Each row comes from the steps of one path. Every step used is in the known rows, and no mark comes twice. Write the path behind each row, first mark first.
(in the rows, 128 means zero)
Known rows
dibak/kovu: [174 110 143 142  98 107  98 120 148 121 150 170 160 110 148 151 108 143
 121 146 102 140 149 121]
dizuzip/kuvo/kovu/dibak: [176 141 110 158  92 128 116 119 118 126 137 174 152 111 145 146  68 145
 179 156  99 121 165 152]
biduba/dibak: [162 103 152 136 103 115  96 105 153 147 152 141 184 109 146 153 131 146
 127 121 107 156 191 133]
biduba/merinis/gefev: [180 136 148 144 105 116  73 135 155 104 140 229 185  83 134 146 136 152
 146 139 136 175 171 118]
biduba/merinis: [167 131 150 145 104 127  92 119 129 121 143 205 178  96 128 146 131 149
 128 132 123 174 164 117]
kovu/dibak/biduba/merinis: [170 142 123 172  96 123 106 125 124 141 149 210 199 104 118 155 100 158
 131 125 133 194 191 151]
dibak/dizuzip/merinis/biduba: [170 116 149 121 119  79  49 124 193 123 151 173 171  84 132 147 128 152
 174 112 111 159 152 103]
kuvo/kovu/dibak: [177 144 129 154  90 127 100 117 131 132 146 202 164 108 140 150  79 149
 172 158 117 134 179 131]
biduba/dibak/kovu: [171  94 148 136  99 109 100 113 167 133 158 140 170 115 160 151 120 144
 111 134  99 140 180 136]
gefev/merinis/dizuzip/dibak/biduba: [161 129 130 183  81 134 116 128 179 149 122 166 192 104 100 167  99 153
 100 154 105 155 184 150]
gefev/merinis/biduba: [183 107 140 135  95 113  95 128 167 104 133 191 160  88 141 160 112 142
 125 150 110 161 174 114]
dizuzip/dibak: [162 113 135 154 105 104  93 115 137 129 133 177 181  92 114 155 102 155
 129 147 111 154 170 138]
merinis/biduba/dibak/kovu: [181  73 149 122 101 103  88 117 177 103 151 160 167 106 173 156 128 146
 115 133 101 143 179 140]
biduba/merinis/dizuzip/dibak/kovu/kuvo: [177 110 130 135  88 134  95 132 143  94 141 201 156 103 123 143  97 153
 141 155 114 132 146 124]
biduba/merinis/dizuzip/kuvo/kovu/dibak: [175 157 108 160  76 170 120 125 131 121 130 208 156 109 141 140  96 146
 173 154 109 120 141 145]
gefev/merinis/dizuzip/kuvo/kovu/dibak: [181 153  99 166  66 162 135 129 157 134 130 174 140 112 138 152  68 136
 165 172  94 104 153 138]
kovu/kuvo: [169 112 149 121 103 108  86 113 118 118 151 163 156 113 131 147  97 144
 170 131 112 149 173 103]
dizuzip/kuvo/kovu/dibak/biduba/merinis: [173 155 120 181  97 140 117 129 116 127 131 198 180 116 133 145  78 155
 155 149 113 155 192 173]
gefev/merinis: [172 127 140 148  95 120 107 123 156 134 142 170 164  98 127 156 103 140
 122 151 107 160 175 110]
biduba/dibak/dizuzip/kuvo: [165 116 121 135 116 109 101 113 174 152 152  96 169 107 136 145  94 150
 149 116  92 140 182 140]
kuvo/kovu/dibak/biduba/merinis/gefev: [188 163 138 176  97 127  83 142 155 115 139 250 200  98 133 148  92 160
 166 156 145 167 210 155]
gefev/merinis/biduba/dibak/kovu: [189  79 141 128  95 109 102 129 198 105 148 160 159  99 169 158 114 140
 101 151 100 147 192 133]
dibak/biduba/merinis: [162 135 157 165 107 124  95 121 128 134 138 193 201 106 119 152 128 154
 114 126 124 191 191 140]
dizuzip/kuvo/kovu: [168 133 144 151 101 130 105 114 127 119 127 156 153 113 147 144  98 142
 162 156  89 117 164 138]

Write each row's path
[180  89 146 129  97 115  98 121 185 118 142 161 171  95 155 159 122 143
 116 138 106 162 205 130] => gefev/merinis/biduba/dibak
[178  67 168 101 109  76  58 118 175  97 164 148 153 109 174 145 133 141
 168 116  98 139 177 120] => dizuzip/merinis/biduba/dibak/kovu/kuvo
[171  82 153 122 104 110  83 109 162 117 144 162 180 101 159 156 136 148
 133 120 108 157 193 135] => merinis/biduba/dibak
[164 135 146 144  84 155  99 118 147 128 137 206 177 101 127 148 144 146
 129 129 120 156 142 111] => biduba/merinis/dizuzip
[158 118 131 156  85 131 100 114 154 135 128 178 179 100 112 157 117 152
 131 143 107 134 147 133] => merinis/dizuzip/dibak
[167 131 116 155  76 149 128 123 162 136 127 142 150 107 133 156 110 132
 131 146  86 128 138 125] => gefev/merinis/dizuzip/kuvo
[176  85 150 114 101 104  92 113 145 118 167 132 154 122 160 146  98 142
 146 133 101 135 189 123] => biduba/dibak/kovu/kuvo
[182 106 121 141  78 124 109 136 170 108 141 164 139 106 120 153  70 144
 134 174  98 118 156 118] => gefev/merinis/dizuzip/dibak/kovu/kuvo
[179 103 144 121  99 103  89 122 128 106 158 160 142 118 148 146  87 141
 155 144 105 134 159 107] => dibak/kovu/kuvo
[179 110 136 125 115 117  86 119 190 114 136 128 160 107 159 142  90 152
 172 140  91 117 197 146] => merinis/biduba/dibak/dizuzip/kuvo/kovu
[171 163 133 177  76 165 109 125 147 140 136 224 192 118 127 151 103 155
 148 148 128 149 181 146] => kuvo/kovu/dibak/biduba/merinis/dizuzip
[174 158 137 177  96 138 102 127 130 133 142 225 192 110 128 149  88 158
 147 150 131 167 206 153] => kuvo/kovu/dibak/biduba/merinis
[177 145 101 142 102 103  94 123 162 151 164 172 170  96 116 150  65 156
 170 128 123 153 166 118] => kovu/dibak/dizuzip
[162 133 126 149  86 155 113 119 133 122 128 177 165 105 133 145 137 142
 137 128 101 143 126 128] => biduba/merinis/dizuzip/kuvo
[172 145 133 159  75 163 125 125 166 127 120 156 143 114 141 150  96 134
 147 172  84 103 151 126] => gefev/merinis/dizuzip/kuvo/kovu
[183 101 113 127 110 109 102 129 207 123 142 114 157  93 145 152  88 147
 138 134  92 145 193 139] => gefev/merinis/biduba/dibak/dizuzip/kuvo
[181 159 115 147 101 119  91 125 167 144 156 185 164 103 125 144  52 157
 185 153 121 129 180 121] => kuvo/kovu/dibak/dizuzip
[175  98 138 116 115 101  74 116 197 128 154 144 180  95 144 152 111 156
 147 116 112 154 196 126] => merinis/biduba/dibak/dizuzip
[166 119 138 130 114 107  86 111 187 158 162 125 183 104 131 148 103 153
 142 116 111 153 195 122] => biduba/dibak/dizuzip
